Known rows, with every way that one mark hangs from another:
(B (J K L (N V))): [ 0.035 -0.058  1.285 -0.922 -1.777  0.669  0.389  3.217  1.739 -1.452
  1.634 -1.490  1.879 -3.915 -0.324 -1.454 -2.094  0.100  0.951  0.257
 -0.516 -1.019  4.369  0.100]
(H J): [-1.968  0.128  1.805 -2.247 -1.269  1.956  0.502  1.117  2.387 -0.020
  2.024  0.827  1.762 -2.733 -0.599  0.096  1.252  0.382  0.097  0.934
 -0.497 -2.407  1.300  0.983]
(J M N): [-0.815  0.626  2.886 -2.876 -1.192 -0.176  0.524  2.343  3.772 -1.083
  1.996  0.073  1.355 -3.183 -0.219  0.383 -0.856  2.672 -0.284  1.866
 -0.618 -2.550  3.794  0.402]
(H (J K L M)): [-1.785  1.112  1.344 -2.578 -1.103  1.888  0.171  2.124  1.897 -0.871
  1.767  1.294  3.277 -2.750 -0.848  0.635 -0.542  0.247  0.323  1.956
 -0.089 -0.660  3.340 -0.298]
(H (J L M)): [-2.192  1.056  2.352 -2.317 -1.255  1.715  0.054  2.143  2.683 -0.884
  1.636  1.568  2.614 -2.734 -0.704  1.178  0.426  1.040  0.264  2.207
  0.191 -2.240  2.691  0.005]
(M (J K L N)): [ 0.185  0.625  1.142 -2.722 -2.570  0.226  0.606  3.625  1.655 -0.745
  1.344  0.272  2.556 -3.322  0.108 -1.603 -2.004  0.690 -0.170  1.971
 -1.013  0.615  3.388  0.208]
(B (J M (N (V E)))): [-0.417 -0.216  2.625 -0.756 -1.633 -0.005  0.254  3.944  3.427 -1.926
  2.160 -1.430  0.768 -2.870 -0.648 -0.409 -0.975  0.423  1.955  0.498
 -0.133 -2.069  3.996  1.278]
(J L): [-1.692  0.381  2.212 -2.113 -1.198  1.073  0.409  2.025  2.183 -0.462
  1.434  0.774  1.849 -3.688 -0.034 -0.073  0.386  1.691  0.109  1.694
 -0.790 -2.055  1.174  0.284]
(J K (N V)): [-0.478 -0.109  0.976 -2.116 -2.098  0.068  0.864  1.795  2.333 -0.403
  2.105 -1.679  1.849 -3.686 -0.278 -1.149 -1.751  1.635 -0.245 -0.203
 -1.191 -0.953  4.601  0.903]
(B (J K L M N)): [ 0.187  0.674  2.025 -1.947 -0.827  0.485  0.171  3.576  2.190 -2.030
  1.697 -0.098  2.164 -3.558 -0.445 -0.590 -2.263  0.364  0.843  1.804
 -0.207 -0.803  4.466 -0.645]
(B (J K M N)): [ 0.286  0.251  1.873 -2.466 -0.532  0.547  0.425  2.980  2.321 -1.648
  2.237 -0.848  1.458 -3.057 -0.506 -0.841 -1.830  0.126  0.586  1.095
 -0.508 -1.318  4.332  0.115]
(J K L M (N (V E))): [-0.766  0.701  1.636 -1.078 -2.330 -0.713  0.301  3.852  2.988 -1.814
  1.621 -0.361  2.913 -3.512 -0.674 -0.147 -2.571  1.666  1.565  1.448
 -0.388  0.569  5.243  0.093]
(B (J L)): [-0.982 -0.033  2.260 -1.453 -0.697  1.603  0.242  2.739  1.815 -1.108
  1.582 -0.063  1.227 -3.491 -0.168 -0.667  0.303 -0.031  0.942  1.245
 -0.451 -2.474  1.167  0.347]
(J L M): [-1.886  0.923  2.712 -2.753 -0.818  0.848  0.209  2.520  2.688 -0.953
  1.610  0.733  1.990 -3.168 -0.190  0.860 -0.149  2.118  0.071  2.320
 -0.262 -2.385  2.497  0.117]
(L (J K M (N V))): [-1.493  0.435  1.298 -1.598 -2.451  0.789  1.025  2.527  2.033 -0.503
  1.864 -1.328  2.176 -2.837 -0.081  0.295 -1.832  2.267  0.579  0.835
  0.225 -1.839  3.538  0.593]
(J N): [-0.650  0.061  2.468 -2.278 -1.586  0.017  0.706  1.807  3.225 -0.620
  1.845  0.105  1.224 -3.664 -0.053 -0.631 -0.374  2.317 -0.237  1.220
 -1.097 -2.363  2.547  0.575]
(V E): [-1.537 -0.375  2.182 -1.343 -1.385  0.450  0.610  2.352  2.755 -0.654
  2.023  0.584  1.234 -3.018 -0.413 -0.573  1.060  0.633  1.656  1.190
 -1.091 -0.807  0.119  1.533]
(H (J L M (N V))): [-1.641  0.969  2.356 -1.377 -2.418  0.761  0.097  2.759  3.422 -1.134
  1.530  0.337  2.573 -3.167 -0.715  0.941 -0.979  1.932  0.222  1.490
  0.317 -2.548  5.126  0.084]
(N (J K L M) (V E)): [-1.657  0.606  0.536 -1.158 -2.016  0.241  0.640  4.712  1.526 -1.227
  1.460 -0.814  2.815 -2.573 -1.101  0.181 -1.361  1.510  2.211  0.785
  1.037 -1.203  4.104  1.287]
(K (J M (N (V E)))): [-1.525  0.115  1.927 -0.291 -2.939 -1.115  0.549  3.031  3.874 -0.894
  1.766 -0.088  1.633 -2.967 -0.643 -0.567 -1.363  1.362  0.603  0.589
 -0.054  0.164  4.348  1.567]
(K (J L M (N (V E)))): [-1.623  0.506  2.021  0.246 -3.238 -1.158  0.291  3.543  3.796 -1.258
  1.208  0.734  2.318 -3.385 -0.577 -0.471 -1.793  1.537  0.898  1.299
  0.154  0.583  4.496  0.763]

Rows:
[-1.365  1.092  0.851 -2.912 -0.860  0.819  0.709  3.816  1.193 -0.950
  1.389  0.374  2.747 -2.762 -0.782  0.362 -1.202  1.980  0.588  1.894
  0.854 -2.201  3.634  0.203]  (N (J K L M))
[-1.629  0.715  1.963 -0.779 -2.869 -0.686  0.370  2.809  3.510 -0.869
  1.266  0.186  2.230 -3.522 -0.337 -0.228 -1.951  2.133 -0.535  1.103
  0.246 -0.634  5.211  0.538]  (K (J L M (N V)))
[-1.567  0.343  1.838 -1.308 -2.548 -0.652  0.584  2.074  3.581 -0.438
  1.812 -0.509  1.547 -3.060 -0.388 -0.415 -1.511  1.852 -0.742  0.381
 -0.095 -1.001  5.102  1.338]  (K (J M (N V)))
[-0.087  0.196  0.882 -1.330 -3.444 -0.268  0.549  4.448  1.828 -1.039
  1.406 -0.636  2.585 -3.120 -0.176 -1.695 -2.102  0.369  1.147  1.118
 -0.851  1.397  3.759  1.110]  (M (J K L (N (V E))))
[-0.831  0.837  1.589 -2.747 -1.385  0.820  0.440  1.938  2.795 -1.025
  2.143  0.675  2.726 -2.770 -0.842  0.235 -1.221  0.809 -0.010  1.533
 -0.338 -0.770  4.570 -0.035]  (H (J K M N))
[-1.031  0.162  1.206 -1.510 -2.225  0.950  1.193  2.029  1.634 -0.242
  1.633  0.058  2.118 -3.396  0.133 -0.680 -1.120  1.804  0.632  1.329
 -0.483 -1.203  1.256  0.157]  (L (J K N))
[-1.812  1.047  1.884 -2.590 -0.979  0.795  0.593  3.842  2.033 -0.931
  1.235  0.581  2.054 -2.740 -0.598  0.839 -0.258  2.684  0.527  2.126
  1.088 -3.937  2.925  0.499]  (N (J L M))
[-1.409 -0.203  1.411 -0.749 -2.954 -0.458  0.795  1.695  3.167 -0.004
  1.680 -0.478  1.381 -3.541 -0.229 -1.317 -1.120  1.497 -0.627 -0.128
 -0.548 -0.760  3.914  1.459]  (K (J (N V)))
[-1.288  0.764  2.570 -2.429 -1.547  0.783  0.340  2.080  3.665 -0.984
  2.005  1.024  2.025 -2.732 -0.741  0.640 -0.247  1.534 -0.020  1.790
 -0.103 -2.544  3.860  0.236]  (H (J M N))
[-1.526  0.193  0.453 -1.781 -1.686  0.280  0.888  4.168  1.656 -0.897
  2.014 -1.438  2.108 -2.109 -1.143  0.044 -0.911  1.201  1.927  0.013
  0.811 -1.476  3.991  2.054]  (N (J K M) (V E))
[-1.434  0.213  1.336 -0.622 -2.740  0.301  0.950  3.266  2.344 -0.994
  1.825 -0.879  2.303 -2.771 -0.314  0.126 -1.675  1.753  1.860  1.006
  0.153 -0.503  2.855  0.852]  (L (J K M (N (V E))))
[-0.559  0.355  1.107 -1.534 -2.367  0.006  0.609  2.457  2.136 -0.821
  1.491 -0.912  2.585 -4.172 -0.193 -0.945 -2.238  1.958  0.086  0.622
 -0.884 -0.464  4.814  0.039]  (J K L (N V))
[-1.534  0.100  0.112 -0.627 -2.317  0.449  0.830  4.319  1.112 -0.793
  1.326 -0.720  2.622 -3.038 -0.930 -0.652 -0.882  1.173  2.332  0.284
  0.566 -0.840  2.928  1.417]  (N (J K L) (V E))
[-1.621  0.605  2.605 -1.710 -2.022  0.646  0.884  2.569  2.930 -0.692
  1.620  0.295  1.565 -2.873  0.102  0.717 -0.568  2.826  0.495  2.118
  0.286 -3.086  1.655  0.315]  (L (J M N))
[-1.762  0.844  0.492 -2.407 -1.561  0.821  0.710  3.786  1.221 -0.656
  1.503 -1.382  2.652 -2.729 -0.787  0.444 -1.546  2.111  0.646  0.533
  1.108 -2.742  5.014  0.935]  (N (J K L M) V)
[-1.575  0.584  0.944 -2.064 -1.421  2.032  0.354  1.701  1.435 -0.432
  1.645  1.398  3.141 -3.257 -0.706 -0.175 -0.100 -0.002  0.386  1.402
 -0.520 -0.398  2.218 -0.117]  (H (J K L))
[-0.385 -0.274  1.778 -1.549 -3.348 -0.317  0.704  3.899  2.788 -0.626
  1.798 -1.104  1.157 -2.637 -0.083 -1.345 -0.737  0.817  0.782  0.613
 -0.920 -0.635  2.874  2.163]  (M (J (N (V E))))
[-0.258  0.598  1.463 -2.047 -1.770  0.096  0.576  2.450  2.199 -1.003
  1.406  0.637  2.727 -4.219 -0.134 -1.033 -1.896  1.789  0.109  1.757
 -1.079 -0.084  3.560 -0.625]  (J K L N)
[-0.111  0.420  0.819 -2.275 -3.125  0.168  0.612  3.675  1.520 -0.574
  1.445 -1.165  2.443 -3.251  0.059 -1.513 -2.211  0.900 -0.204  0.913
 -0.885  0.144  4.412  0.810]  (M (J K L (N V)))
[-1.853  0.171  2.395 -0.283 -2.995  0.177  0.829  3.323  3.211 -0.934
  1.669 -0.565  1.581 -2.694 -0.170  0.598 -0.657  2.440  1.837  1.241
  0.327 -2.146  2.084  1.142]  (L (J M (N (V E))))
[-2.235  0.777  1.955 -1.646 -1.684  0.366  0.305  2.292  2.693 -0.546
  1.367  1.365  2.193 -3.122 -0.344  0.016 -0.570  1.142 -0.386  1.862
  0.079 -0.463  2.761  0.462]  (K (J L M))
[ 0.257  0.231  1.046 -3.317 -2.278  0.211  0.847  2.966  1.697 -0.428
  1.897 -0.513  1.849 -2.847  0.043 -1.784 -1.603  0.420 -0.463  1.247
 -1.257  0.215  3.237  1.010]  (M (J K N))
[-1.988  0.292  1.038 -1.535 -2.075  0.920  0.823  3.411  1.556 -0.219
  1.245 -1.085  1.812 -3.150 -0.485  0.031 -0.137  2.530  0.613  0.283
  0.823 -4.121  3.124  1.464]  (N (J L) V)
[ 0.011  0.027  1.592 -2.056 -1.163  0.528  0.435  3.043  2.273 -1.555
  2.363 -2.241  1.354 -2.993 -0.556 -0.717 -2.116  0.328  0.575  0.030
 -0.285 -1.717  5.414  0.750]  (B (J K M (N V)))
[-1.246  0.698  0.754 -3.486 -0.566  0.833  0.946  3.169  1.336 -0.594
  1.979 -0.360  2.085 -2.318 -0.812  0.214 -0.791  1.740  0.297  1.076
  0.656 -2.653  3.427  1.025]  (N (J K M))
[-0.746  0.906  1.584 -2.085 -2.008 -0.176  0.365  3.015  2.629 -1.331
  1.661 -0.850  2.773 -3.656 -0.369  0.055 -2.701  2.266  0.034  1.138
 -0.353 -0.817  6.042 -0.137]  (J K L M (N V))
[-1.238  0.526  2.170 -1.771 -2.028 -0.630  0.590  2.148  3.627 -0.655
  1.722  0.823  1.662 -3.134 -0.364 -0.443 -1.287  1.773 -0.738  1.471
 -0.251 -0.582  3.978  0.705]  (K (J M N))
[-1.567  0.438  0.374 -2.960 -1.259  0.862  0.975  3.196  1.333 -0.348
  2.057 -2.034  1.957 -2.274 -0.864  0.298 -1.168  1.952  0.341 -0.241
  0.870 -3.104  4.870  1.759]  (N (J K M) V)
